What can hang from each mark:
lofer: doluv femi lurofo papova
femi: kela lofer
lurofo: kela
papova: kela
munu: doluv femi lurofo papova
kela: doluv lurofo papova

In the rows, 128 means zero.
Known rows, with every way that one mark hangs from another:
kela[papova]: [144 137 122 137 161  97 153 146 104 117 127 131 115 109 126 103 122 139
 141 127  91 133]
femi[kela[doluv] lofer]: [158 108 192 137 134 160  90 116 102 138 139 136 205 110 107  93 139 121
 151  98 128 157]
papova[kela[lurofo]]: [115 110 146 115 133 160 106 135 153 115  94 128 130 143 117 157 133 118
 132 106 147 136]
lofer[femi lurofo[kela] papova]: [143 105 104 113 177 150 154 123 148 106 101 121 216 120  53 120 104 153
  94 128 147 115]
munu[doluv femi lurofo]: [ 96  74  90 133 190 157 139 138 144 117  97 126  89 115  93 110 124  86
 122 122 152  96]
kela[lurofo papova]: [130 148 134 134 168 100 168 168 110 108 105 133 112 120 135 123 133 144
 134 106 102 153]
munu[lurofo]: [ 93 129 128 124 160 136 128 146 147 124  93 128 106 146 110 134 134 122
 115 102 139 116]
femi[lofer]: [135 150 160 126 129 107  97 128 101 138 127 114 164 142 122 131 126 134
 110 106 130 136]
munu[doluv lurofo papova]: [113  91 111  99 205 139 156 152 130 119  69 125 108 125 102  87 112 101
 113 117 110  87]
femi[lofer[papova]]: [145 136 142 129 142 114 115 142 101 144 117 103 196 126  94 101 136 144
 116 100 123 116]
papova[kela]: [129 101 132 119 127 157  87 112 147 124 113 129 136 135 109 138 121 112
 136 125 136 116]
lofer[doluv femi lurofo]: [139 110 105 109 196 155 165 139 120 103 110 136 192 134 111 128 113 118
  91 124 173 134]
kela[doluv lurofo papova]: [140 128 144 143 171 118 195 172 101 106 114 142 144  93 139  88 137 134
 148  97  97 170]
munu[doluv papova]: [147  88 111 103 172 132 155 135 112 123 103 129 132 105 119  81 107 107
 126 142 100 102]
lofer[femi lurofo]: [126 134 107 114 175 126 180 128 141 101 119 123 165 144 108 157 102 141
 101 126 160 142]
munu[papova]: [140 128 108 105 161  99 151 143 116 130 101 123 126 128 117 108 111 128
 122 125 101 102]
munu[femi lurofo[kela] papova]: [105  98  87 110 206 112 113 139 144 129  60 127 103 132  56 109 104 108
 103 111 115  67]
munu[doluv femi[lofer] lurofo papova[kela]]: [114  67 108  98 225 136  91 134 122 128  57 110 130 135  58 101 100  75
 110  96 132  64]
femi[kela lofer]: [146 131 182 130 129 142  62 112 109 140 132 126 171 136 105 124 132 133
 139 107 131 140]
munu[doluv femi[lofer[lurofo]]]: [137 101 135 126 185 142 126 124 126 102 127 114 177 109  91 119 119 116
 103 114 147 121]
papova[kela[doluv lurofo]]: [125  89 155 124 137 180 132 139 144 114 100 140 163 121 120 124 138 107
 144  97 144 154]
lofer[doluv femi lurofo papova[kela]]: [151  67  89 104 206 192 142 137 134 104  88 124 228 124  64 108 116 114
 104 117 174 100]
lurofo[kela]: [132 113 146 127 121 144  87 107 135 128 119 138 148 121 102 119 119 129
 118 135 120 123]

Rows:
[165 105 131 135 212 149 197 135 119  90 130 146 191  93  92  94 107 138
 151 116 122 167]	lofer[femi[kela[doluv papova]] lurofo]
[148 133 142 137 201  95 104 130 115  99 114 122 178 107  61 114 108 149
  98 103 104 121]	munu[femi[lofer[lurofo[kela[papova]]]]]
[124  74  98 122 218 149 149 150 137 130  81 138 120 105  66  81 125  94
 151  95 119  94]	munu[femi[kela[doluv]] lurofo papova]
[146 128 118 122 200 113 161 125 126  88 109 135 171 118  81 123  86 152
 102 131 117 138]	lofer[femi lurofo[kela[papova]]]
[156 148 185 126 181 108 100 129 112  95 112 127 200 116  78 110 111 161
  95 101  91 140]	femi[lofer[lurofo[kela[papova]]]]
[137  70  90 109 187 183 139 154 112 125  68 125 196 137  86 114 128 103
 115 107 177 114]	lofer[doluv femi papova[kela[lurofo]]]
[147  73 121 147 199 158 143 144 115 104 112 143 100  79 102  94 131 109
 170 126 115 137]	munu[doluv femi[kela[lurofo papova]]]
[146  63  80 115 185 134 142 131 128 126  97 130 144 101  86  88 109  85
 145 115 115  90]	munu[femi papova[kela[doluv]]]
[171 109 156 150 213 132 140 139 107 100 137 136 197  79  73  85 131 136
 148  88 109 150]	munu[femi[kela[doluv papova] lofer[lurofo]]]
[142  74  70 113 193 119 160 135 115 125 103 124 111  97 103  85 106  93
 131 144 110  83]	munu[doluv femi papova]
[153  63 122 131 139 184 133 130 138 129 113 128 196  94  86  75 138 111
 153 109 123 113]	lofer[papova[kela[doluv]]]
[147 130 158 140 167 136 133 153 118 110 110 144 117 111 116 118 136 146
 161 106 105 157]	femi[kela[lurofo papova]]
[120  83 101  97 236 131  76 154 104 134  46 117 150 150  60 100 118  73
  94  77 142  58]	munu[femi[lofer[doluv]] lurofo papova[kela]]
[127 111 126  91 166 130 125 149 139 118  67 127 129 144 108 137 115 117
 125 102 120 112]	munu[papova[kela[lurofo]]]
[160 115 148 117 186 158 119 158 105 116 107 116 249 116  79  85 148 139
  88  87 140 114]	femi[lofer[doluv lurofo papova]]
[160 100 149 146 157 132 138 130 103 113 123 149 169  79 104  62 119 126
 142 123  80 143]	lurofo[kela[doluv papova]]
[162 122 172 122 165 163  99 131 137 119 119 119 229 116  58 108 143 161
 124  91 133 125]	femi[kela lofer[lurofo papova]]
[151 114 185 111 166 168  61 123 113 110 108 135 239 127  81 106 128 130
  74 100 138 128]	femi[lofer[doluv lurofo[kela]]]
[154  94  97 137 183 133 106 151  79 147 109 112 199 108  78  75 146 108
 107 103 145  91]	munu[femi[lofer[doluv papova]]]
[154  74 126 131 190 162 126 135 139 112 109 110 242  98  46  91 133 120
 124  80 145 109]	munu[femi[lofer[lurofo papova[kela[doluv]]]]]
[117  72 129  98 195 156 115 133 137 118  61 135 129 120  75  78 101 101
 103 125 105  80]	munu[doluv lurofo[kela] papova]
[109  47  75 100 224 158 121 136 150 114  57 123  95 122  66  99 102  71
 126 117 129  56]	munu[doluv femi lurofo papova[kela]]
[152  95  84 112 207 164 182 156 117 108 101 124 222 119  81  96 124 131
  94 118 165 113]	lofer[doluv femi lurofo papova]
[155  94 118 120 183 179 151 158 131 107 108 131 211 102  84  80 150 136
 103 109 140 108]	lofer[doluv lurofo papova]
[ 94 134 121 132 183 102 104 146 122 136  94 109 121 152  85 141 127 112
 101  85 153 104]	munu[femi[lofer] lurofo]
[163 125 186 133 189 143  89 163  70 122 100 142 180 117 113  91 147 130
 134  86 117 157]	femi[kela[lurofo papova] lofer[doluv]]
[152  93 153 143 202 136 112 144  91 114 112 130 137  94  97  95 129 114
 153 103 117 145]	munu[doluv femi[kela[lurofo papova] lofer]]
[126  96  94 108 167 153 154 142 136 122  78 113 170 146  87 142 116 125
 125 107 167 122]	lofer[femi papova[kela[lurofo]]]
[165 146 187 129 188 125 107 136 114 100 128 130 186 113  86 115 125 159
 134  95 101 149]	femi[kela[papova] lofer[lurofo]]
[154 104 138 112 204 113 128 132 119 111  98 123 223 102  55  85 104 124
  95  91 106 111]	munu[femi[lofer[lurofo[kela[doluv]]]] papova]
